Each row was made from one small tree. Brackets hold a mark, then the marks that hang from it, in alphabetical order. Every link used is in the known rows. Write each row's tree.
Known rows:
(U (J Y)): [-0.23 -0.02 -0.02  0.11  0.00  0.26  0.12 -0.07  0.26  0.07  0.24 -0.03
  0.23  0.17 -0.06  0.17 -0.18 -0.01 -0.13 -0.13  0.21 -0.29 -0.05  0.27]
(Y (J L U) W): [ 0.18  0.09 -0.20  0.00  0.20  0.03 -0.16 -0.19  0.22  0.08  0.01 -0.40
 -0.01  0.19  0.18 -0.24  0.37  0.29  0.00 -0.25  0.03  0.29  0.51 -0.19]
(Y (J (W C))): [ 0.34  0.08  0.04 -0.02 -0.13 -0.05 -0.03 -0.15  0.12 -0.07  0.08  0.07
  0.04 -0.01 -0.04 -0.13  0.16  0.06 -0.09 -0.10 -0.06  0.06  0.05  0.00]
(W (C L)): [-0.13  0.09 -0.06 -0.30 -0.33 -0.05 -0.04  0.21 -0.01  0.19 -0.05  0.25
  0.02 -0.09 -0.17 -0.04 -0.31 -0.11  0.18  0.10  0.05  0.32 -0.18 -0.09]
(C (L (U J)) W Y): [-0.20 -0.51 -0.41  0.08  0.12  0.22 -0.18 -0.20 -0.15 -0.11  0.00  0.02
  0.06  0.07  0.44  0.02 -0.22 -0.15 -0.14  0.51 -0.13  0.05 -0.19  0.05]
(U (J L)): [-0.17  0.07 -0.07 -0.05  0.05  0.31  0.04 -0.09  0.13  0.17  0.05 -0.05
  0.16  0.08  0.00  0.04 -0.26  0.11 -0.04 -0.23  0.19 -0.21  0.15  0.19]
(L (U (J (W C))) Y): [ 0.49 -0.38  0.27  0.20  0.15  0.11 -0.04 -0.10 -0.18 -0.33 -0.02  0.11
 -0.19 -0.41 -0.07  0.19 -0.13 -0.13 -0.01 -0.23 -0.04 -0.51  0.04  0.15]
(L (U W)): [ 0.23  0.01  0.35  0.09  0.33  0.02  0.10 -0.23 -0.22 -0.13 -0.15  0.11
 -0.22 -0.10 -0.15  0.22  0.08 -0.02  0.04 -0.12 -0.06 -0.17 -0.09  0.07]
(U (W C) Y): [-0.15  0.39  0.22 -0.06 -0.14 -0.13  0.25  0.13  0.06 -0.12 -0.04  0.24
  0.12  0.16 -0.28  0.41  0.36  0.04 -0.03 -0.12  0.16 -0.24 -0.05 -0.01]
(L (U (W C) (Y J))): [ 0.33 -0.07  0.42  0.09  0.15 -0.03  0.11 -0.19 -0.04 -0.16 -0.11  0.29
 -0.14  0.02 -0.19  0.41  0.31  0.04  0.04 -0.21 -0.15 -0.29  0.10 -0.01]
(Y (W (C L))): [-0.10  0.11 -0.03 -0.26 -0.11 -0.22 -0.11  0.04  0.00 -0.03 -0.19  0.05
 -0.03 -0.06 -0.13 -0.11  0.09 -0.02  0.17  0.23  0.11  0.43 -0.07 -0.19]
(Y J W): [ 0.20 -0.13  0.05  0.01  0.31 -0.24 -0.17 -0.20  0.04 -0.17 -0.18 -0.16
 -0.12  0.08  0.02 -0.10  0.50  0.02  0.07  0.09  0.03  0.26  0.16 -0.08]
(W C): [-0.06  0.25  0.08 -0.29 -0.30 -0.14  0.12  0.15  0.06  0.11  0.01  0.24
 -0.05 -0.07 -0.19  0.02 -0.15 -0.03  0.14 -0.04  0.10  0.19  0.00 -0.09]
(W (C (L (U J)))): [ 0.09 -0.13  0.07 -0.21 -0.16  0.17 -0.06  0.02 -0.02  0.11 -0.09  0.36
 -0.01 -0.13 -0.14  0.07 -0.37 -0.07  0.17  0.02 -0.06  0.07 -0.16 -0.02]
(U (W C)): [ 0.05  0.41  0.17 -0.14 -0.07 -0.11  0.16  0.05  0.05 -0.08 -0.14  0.25
  0.07 -0.02 -0.26  0.09  0.19  0.01 -0.01 -0.07  0.13 -0.10 -0.17 -0.10]
(W (C Y)): [-0.09  0.14 -0.11 -0.22 -0.30 -0.17  0.04  0.12  0.10  0.11  0.08  0.23
  0.08  0.03  0.01 -0.04 -0.11 -0.11  0.11  0.09  0.05  0.17  0.07 -0.11]
(C L W): [-0.45 -0.10 -0.35 -0.12 -0.09 -0.03 -0.07  0.08 -0.21  0.00 -0.03 -0.10
 -0.04  0.00  0.15 -0.05 -0.20 -0.09 -0.09  0.44  0.08  0.40 -0.30 -0.01]
(W (C (J U))): [-0.08  0.35 -0.05 -0.31 -0.30 -0.03  0.09  0.27  0.16  0.17  0.02  0.13
  0.03  0.10  0.06 -0.23 -0.05  0.11  0.13  0.06 -0.03  0.28 -0.02 -0.17]
(W (C (Y J))): [ 0.11 -0.01 -0.10 -0.16 -0.22 -0.17 -0.06  0.03  0.17  0.08  0.05  0.24
  0.08  0.07  0.06 -0.08  0.03 -0.10  0.10  0.06 -0.04  0.15  0.14 -0.14]
(Y J): [ 0.17 -0.15  0.04  0.01  0.16 -0.08 -0.08 -0.07  0.00  0.02 -0.02 -0.02
 -0.09  0.06 -0.01  0.00  0.15 -0.06  0.06 -0.05 -0.02  0.13  0.09  0.05]
(L U (Y W)): [ 0.32 -0.46  0.30  0.18  0.42 -0.29 -0.12 -0.05 -0.39 -0.33 -0.20 -0.16
 -0.48 -0.41 -0.07  0.16  0.14 -0.20  0.20 -0.02 -0.01 -0.05  0.16 -0.03]
(W (C (J L U) Y)): [-0.19  0.32 -0.31 -0.25 -0.37  0.01  0.03  0.22  0.26  0.33  0.14  0.01
  0.19  0.20  0.27 -0.36 -0.17  0.14  0.08  0.04 -0.07  0.24  0.23 -0.21]
(C (L (U J W))): [ 0.14 -0.27  0.09  0.07  0.31  0.31 -0.12 -0.17 -0.19 -0.06 -0.19  0.15
  0.03 -0.03 -0.08  0.16 -0.14 -0.10  0.03  0.05 -0.07 -0.19 -0.32  0.14]

Write each row's tree:
[-0.07  0.55 -0.22  0.08 -0.52  0.23  0.25  0.00  0.42  0.15  0.61 -0.19
  0.30  0.17 -0.01 -0.15 -0.14  0.25 -0.32 -0.35  0.09  0.04  0.11  0.01] | (J U (W C) Y)
[ 0.24 -0.36 -0.16  0.18  0.23  0.02 -0.29  0.21 -0.19 -0.09 -0.09 -0.14
 -0.01 -0.10  0.01  0.00  0.11 -0.21  0.05 -0.04 -0.02  0.00 -0.11 -0.04] | (C (L (Y (J (U W)))))
[ 0.04  0.06  0.20  0.18  0.23 -0.09  0.08 -0.05  0.02 -0.20 -0.05  0.03
  0.08  0.26 -0.13  0.40  0.61  0.02 -0.10 -0.14  0.06 -0.29  0.02  0.09] | (U W (Y J))
[-0.17  0.03  0.13  0.01  0.09  0.01  0.10 -0.17 -0.09  0.16  0.04 -0.18
 -0.20  0.00 -0.04  0.20 -0.09  0.16  0.10 -0.25  0.04  0.03  0.42  0.05] | (J (L (U (Y W))))
[ 0.08 -0.01  0.38  0.15  0.28  0.01  0.17 -0.17 -0.21 -0.16 -0.07  0.10
 -0.18  0.04 -0.16  0.48  0.23  0.00  0.02 -0.15 -0.04 -0.28  0.00  0.14] | (L (U W Y))
[ 0.20 -0.33  0.09 -0.10 -0.10  0.06 -0.13  0.16 -0.13 -0.01 -0.12  0.29
 -0.10 -0.32 -0.14  0.12 -0.35 -0.20  0.21 -0.02 -0.05 -0.08 -0.12 -0.05] | (W (C (L (U J) Y)))
[ 0.41 -0.63  0.04  0.25  0.26  0.01 -0.30 -0.03 -0.36 -0.14 -0.06 -0.08
 -0.24 -0.32  0.01  0.03 -0.14 -0.26  0.08  0.00 -0.20 -0.02 -0.09  0.09] | (C (L U (Y (J W))))
[ 0.06 -0.26  0.08 -0.16 -0.13 -0.14 -0.12  0.31 -0.20  0.05 -0.20  0.22
 -0.19 -0.29 -0.04 -0.12 -0.30 -0.19  0.29  0.23 -0.19  0.15 -0.21 -0.13] | (W (C J (L U Y)))
[ 0.46 -0.42  0.36  0.32  0.51  0.10 -0.04 -0.10 -0.26 -0.41 -0.22  0.08
 -0.19 -0.33 -0.12  0.35  0.12 -0.18  0.00 -0.22  0.01 -0.70 -0.06  0.14] | (L (U J W) Y)
[-0.21  0.16  0.12  0.22  0.01  0.16  0.24 -0.22  0.15  0.28  0.25 -0.20
  0.01 -0.02 -0.15  0.14 -0.34  0.15 -0.12 -0.39  0.04 -0.24  0.24  0.09] | (J (L (U W)) Y)
[-0.02 -0.31 -0.23  0.12  0.10  0.08 -0.24 -0.11 -0.23  0.04  0.02 -0.08
  0.08  0.10  0.39 -0.35 -0.17 -0.15 -0.03  0.53 -0.36  0.19 -0.29  0.11] | (C (J W) (L U) Y)
[-0.30  0.22  0.01 -0.03 -0.22 -0.21  0.15  0.00  0.28  0.07  0.18 -0.10
  0.06  0.05 -0.18  0.01  0.01  0.04 -0.01  0.01  0.19  0.18  0.07 -0.06] | (J (Y (W C)))
[ 0.07  0.04  0.06  0.18  0.27  0.22  0.02 -0.03  0.04 -0.15 -0.13 -0.06
  0.20 -0.07 -0.10  0.15  0.08  0.03 -0.14 -0.31  0.24 -0.66  0.04  0.12] | (U (J (L Y)) W)
[-0.26  0.25  0.10 -0.09 -0.14 -0.10  0.10  0.24  0.02 -0.05 -0.15  0.22
  0.19  0.21 -0.16  0.20  0.28  0.00  0.01  0.16  0.02 -0.10 -0.28 -0.04] | (U (W (C J L)) Y)
[ 0.17  0.54 -0.16 -0.11 -0.37  0.19  0.12  0.01  0.18  0.03  0.32 -0.06
  0.15  0.09  0.04 -0.20  0.01  0.23 -0.18 -0.25  0.05  0.15  0.09 -0.05] | (J U (W C))
[-0.37  0.44 -0.20  0.10 -0.07  0.18  0.18  0.12  0.31  0.32  0.24 -0.36
  0.25  0.31  0.15 -0.26 -0.06  0.27 -0.16 -0.16  0.03 -0.02  0.10 -0.02] | (C (J L (U W) Y))
[ 0.17  0.09 -0.08  0.09  0.01  0.07 -0.05 -0.24  0.09  0.10  0.16 -0.22
  0.06  0.03  0.06 -0.19  0.02  0.16 -0.15 -0.25 -0.03  0.02  0.26  0.10] | (Y (J L W))
[-0.48  0.01 -0.25 -0.04 -0.05 -0.23  0.05  0.24 -0.13  0.00 -0.05 -0.31
 -0.15 -0.11  0.32 -0.26 -0.11  0.06 -0.09  0.34  0.05  0.14  0.03 -0.08] | (C (J (L Y)) W)
[-0.21  0.02 -0.18 -0.04 -0.06  0.04 -0.14  0.10 -0.18  0.07 -0.02 -0.14
  0.11  0.08  0.14 -0.36 -0.14 -0.07 -0.05  0.42 -0.12  0.30 -0.44  0.12] | (C (J W) L)
[-0.65  0.12 -0.22  0.02 -0.16 -0.17  0.21  0.12  0.10  0.03  0.15 -0.22
  0.01  0.17  0.25 -0.19 -0.06  0.06 -0.21  0.48  0.04  0.22 -0.22  0.02] | (C (J Y) W)
[ 0.43 -0.14  0.06  0.02 -0.06  0.05 -0.13 -0.21  0.01 -0.04  0.02  0.13
 -0.04 -0.08 -0.03 -0.11  0.00  0.01 -0.04 -0.06 -0.21  0.08 -0.03  0.01] | (Y (J (W (C (L U)))))
[-0.50 -0.10 -0.20  0.02 -0.10  0.00 -0.05  0.23  0.02  0.29  0.10 -0.16
  0.13  0.16  0.06 -0.22 -0.31 -0.13  0.04  0.38 -0.06  0.30 -0.37  0.10] | (C (J Y) L)
[ 0.36 -0.31  0.05  0.25  0.18 -0.20 -0.15  0.07 -0.19 -0.26  0.04 -0.19
 -0.16 -0.25 -0.01  0.00  0.19 -0.21 -0.05 -0.13  0.03 -0.16  0.10  0.10] | (L (Y (J W)))
[-0.30 -0.15 -0.11  0.02  0.06 -0.16  0.06  0.10 -0.22 -0.03 -0.09 -0.26
 -0.30 -0.20  0.32 -0.19 -0.18  0.07 -0.04  0.28 -0.09  0.07  0.07 -0.07] | (C (J (L U Y)) W)
[-0.17  0.36  0.11 -0.03 -0.13  0.26  0.22 -0.02  0.30 -0.02 -0.01  0.22
  0.38  0.22 -0.19  0.38  0.18  0.24 -0.14 -0.35  0.22 -0.63  0.14  0.09] | (U (J L) (W C) Y)
[-0.14  0.00 -0.10  0.07  0.17 -0.01 -0.01 -0.09 -0.04  0.16 -0.05 -0.11
  0.05  0.15  0.32 -0.24 -0.06  0.03  0.02  0.20 -0.20 -0.04  0.10 -0.01] | (C (J (L (U W))) Y)
[ 0.35  0.11 -0.07 -0.14  0.01 -0.10 -0.14 -0.08  0.27 -0.08 -0.07 -0.05
 -0.01  0.15  0.07 -0.20  0.49  0.20  0.06 -0.10 -0.01  0.33  0.31 -0.31] | (Y (J U) (W C))
